Each row was made from one path, in order. Every step used is in the known rows, and no mark comes twice. Write each row's path.
Known rows
putuf-gunu: [  9  -7  -5  29   4  -7  -9   3   8  -3 -50 -22   1  -7   1  -1  -5  -7
   6]
putuf-gunu-vilif-veme: [-34  14   4   7   6 -15  -1   1   5  -4 -49 -30  -7 -42 -39   2 -18   3
  42]
ziri-nebe-vilif-razu-gedel-pura: [ 35  -6 -37  10  16  -4  12  29  15  17 -10 -57  -5 -15  -3   7  43   3
  10]
gunu-vilif-razu-gedel-pura: [-31  -2   9 -19   0 -11  11  22  13  10   2 -11 -35 -18 -52 -17  13   1
  25]
ziri-nebe-vilif: [ 33  -3 -38   6  18  -2   7   5  -3   6 -10 -53  17 -30  15  23  11  -3
   5]
vilif-veme: [-24  31   6  -3   1  -4   5   6   4   2   2  -4  -2 -14 -25   2  10  24
  39]
gunu-vilif: [-35   2   6 -25   2  -7   5  -8  -6  -3  -1  -6  -8 -33 -29   2 -25  -6
  13]
ziri-nebe-razu-gedel-pura: [ 67   8 -44   5  11   3   8  11  12  14  -9 -48   2  12   7 -25  32   7
 -25]
vilif-veme-razu-gedel-pura: [ -8  23  16  -9  -2  -5  20  11  19   8  -2  -3 -21  25 -44   0  42  17
  26]
putuf-gunu-vilif-razu: [-14  -9   5  12   5 -19  -2  18  -9   1 -44 -36  -7 -37 -29   0 -19 -15
  42]
ziri-nebe-vilif-veme-rofe: [ 11  12 -15  13  19  -4  -2   3  -4   8  -8 -57  24 -13  -6  29  20   1
  36]
putuf-gunu-veme-vilif-razu-gedel-pura: [-31   2 -17  -1   6 -17  21  32  18   3 -54 -31 -22  19 -52 -11  24 -39
  19]
gunu-vilif-razu-gedel: [-25  -1  10 -19   1 -12  12  23  -1   8   9 -10 -31 -37 -52 -14   3   1
  44]
gunu-vilif-putuf: [-54  16  11 -17  -2  -7   8   1   1  -5 -36 -14 -10 -37 -31  -3 -13  26
  37]
ziri-nebe-vilif-putuf-gunu-veme: [ -1  18 -35  14  17  -7  11  24   4   2 -64 -69  16 -33  -1  18  12   7
  27]
nebe-vilif-veme-razu-gedel: [-25  16  -4  -2  21  -6  14   6   4  10  -4 -35 -20 -25 -48   4  38  13
  51]
putuf-vilif: [  4  -9   0 -12   1 -49   0  -2  -3  -1 -44  -7   2 -21  -8   7   5 -12
   8]
nebe-vilif-razu-gedel-pura: [-18  -7 -17   9  20  -4   3  27  19  19  -6 -38 -33 -16 -36 -16  51   7
  27]
gunu-vilif-razu: [-30  -2  14 -21   1 -15   8  18 -22   5   8 -17 -10 -37 -38   2 -17  -9
  45]
putuf-vilif-razu-gedel-pura: [  8 -14   2  -7   0 -52   6  28  17  12 -42 -11 -25  -6 -30 -12  42  -5
  20]
nebe-razu-gedel: [ 27  12 -24   4  14   4   0   4   1  13   2 -28 -21  -1 -23 -54  26  13
   1]

Which path is each row?
[ -2  23  18  -8  -2  -6  21  11   5   7   6  -2 -16   6 -44   2  32  17
  46] => vilif-veme-razu-gedel
[ -5 -18 -14 -17   2 -20  26  15 -24   8   4 -27  -3   0 -28   8  18 -34
  53] => veme-vilif-razu
[-23   9  14   3   4 -18   6   1  -7  -3 -48 -33  -3 -29 -42  12 -17  -8
  46] => putuf-gunu-vilif-veme-razu
[ -3   9  13 -19   0 -52  16   6  15   5 -48  -9 -16   3 -43   6  41   1
  25] => putuf-vilif-veme-razu-gedel-pura
[-50  11 -13 -37   3 -14  36  35   5   7  -3 -12 -23  27 -64  -9  30 -42
  22] => gunu-veme-vilif-razu-gedel-pura
[-54  27  11 -27   3 -10   9  -3  -3  -2   1  -9  -9 -44 -49   4 -16  13
  45] => gunu-vilif-veme
[-19  -5   0   9   5 -12  -4  -3   3  -5 -50 -27  -6 -33 -22   1 -25 -12
  16] => putuf-gunu-vilif
[ 12  -4   4   8  -1  -7   9  38   7  15  12  -6 -29  -5 -28 -20  34   9
  39] => vilif-razu-gedel
[-51  22  22  27  -1  -6  -6  20   8  -6 -83 -27   7  19 -25  -3   6   9
  40] => vilif-putuf-gunu-veme-rofe
[-20  10  11   5   5 -16   9   5   9  -1 -46 -28 -19 -29 -52   0  -1   0
  45] => putuf-gunu-vilif-veme-razu-gedel
[-33   5 -16  -4   7 -16  17  12  -3  -6 -53 -29   0   2 -35   4  -6 -45
  19] => putuf-gunu-veme-vilif
[-40  20  24 -33   1 -14  19  -2 -19  -1   3 -13  -4 -27 -53  16 -14   0
  50] => gunu-vilif-veme-razu
[-16  11   1  33  -3  -6  -3  13  15  -4 -84 -28  -2 -12  -2  -8  10  34
  35] => vilif-putuf-gunu
[-45  12 -11 -36   4 -16  37  35  -9   6   4 -12 -19   9 -63  -6  20 -42
  41] => gunu-veme-vilif-razu-gedel
[-23  -4 -21   6   1 -17  20   0   3  -3 -71 -38  -3  -5 -20   2  18  -4
  48] => veme-vilif-putuf-gunu
[-29   2 -12  -2   7 -21  19  29 -12  -1 -48 -36  -2   0 -41   4  -1 -48
  39] => putuf-gunu-veme-vilif-razu
[ 10  12 -25  10  16 -10  19  25  -8   3 -62 -72  21 -20  -5  28  14  -4
  30] => ziri-nebe-vilif-putuf-gunu-veme-razu
[-45  27   3  17  -1  -7   5  26  12  -6 -84 -26  -2  -6 -21  -7   4  20
  34] => vilif-putuf-gunu-veme
[-29   0 -17 -12  -2 -13  26  -2  -2  -2 -39 -24  -3  -1 -21   2  22   1
  45] => veme-vilif-putuf
[-36  22   8  14  -3  -6  15  30  30  -1 -88 -24 -18  25 -35 -13  31  17
  18] => vilif-putuf-gunu-veme-razu-gedel-pura
[ 27  -9  15  -5  -2  -3  20   8   2   6   4   2 -17  26 -23   0  27  -8
   7] => veme-razu-gedel
[-30  23  11  15  -3  -8  16  30  16  -3 -82 -23 -14   6 -35 -10  21  17
  37] => vilif-putuf-gunu-veme-razu-gedel
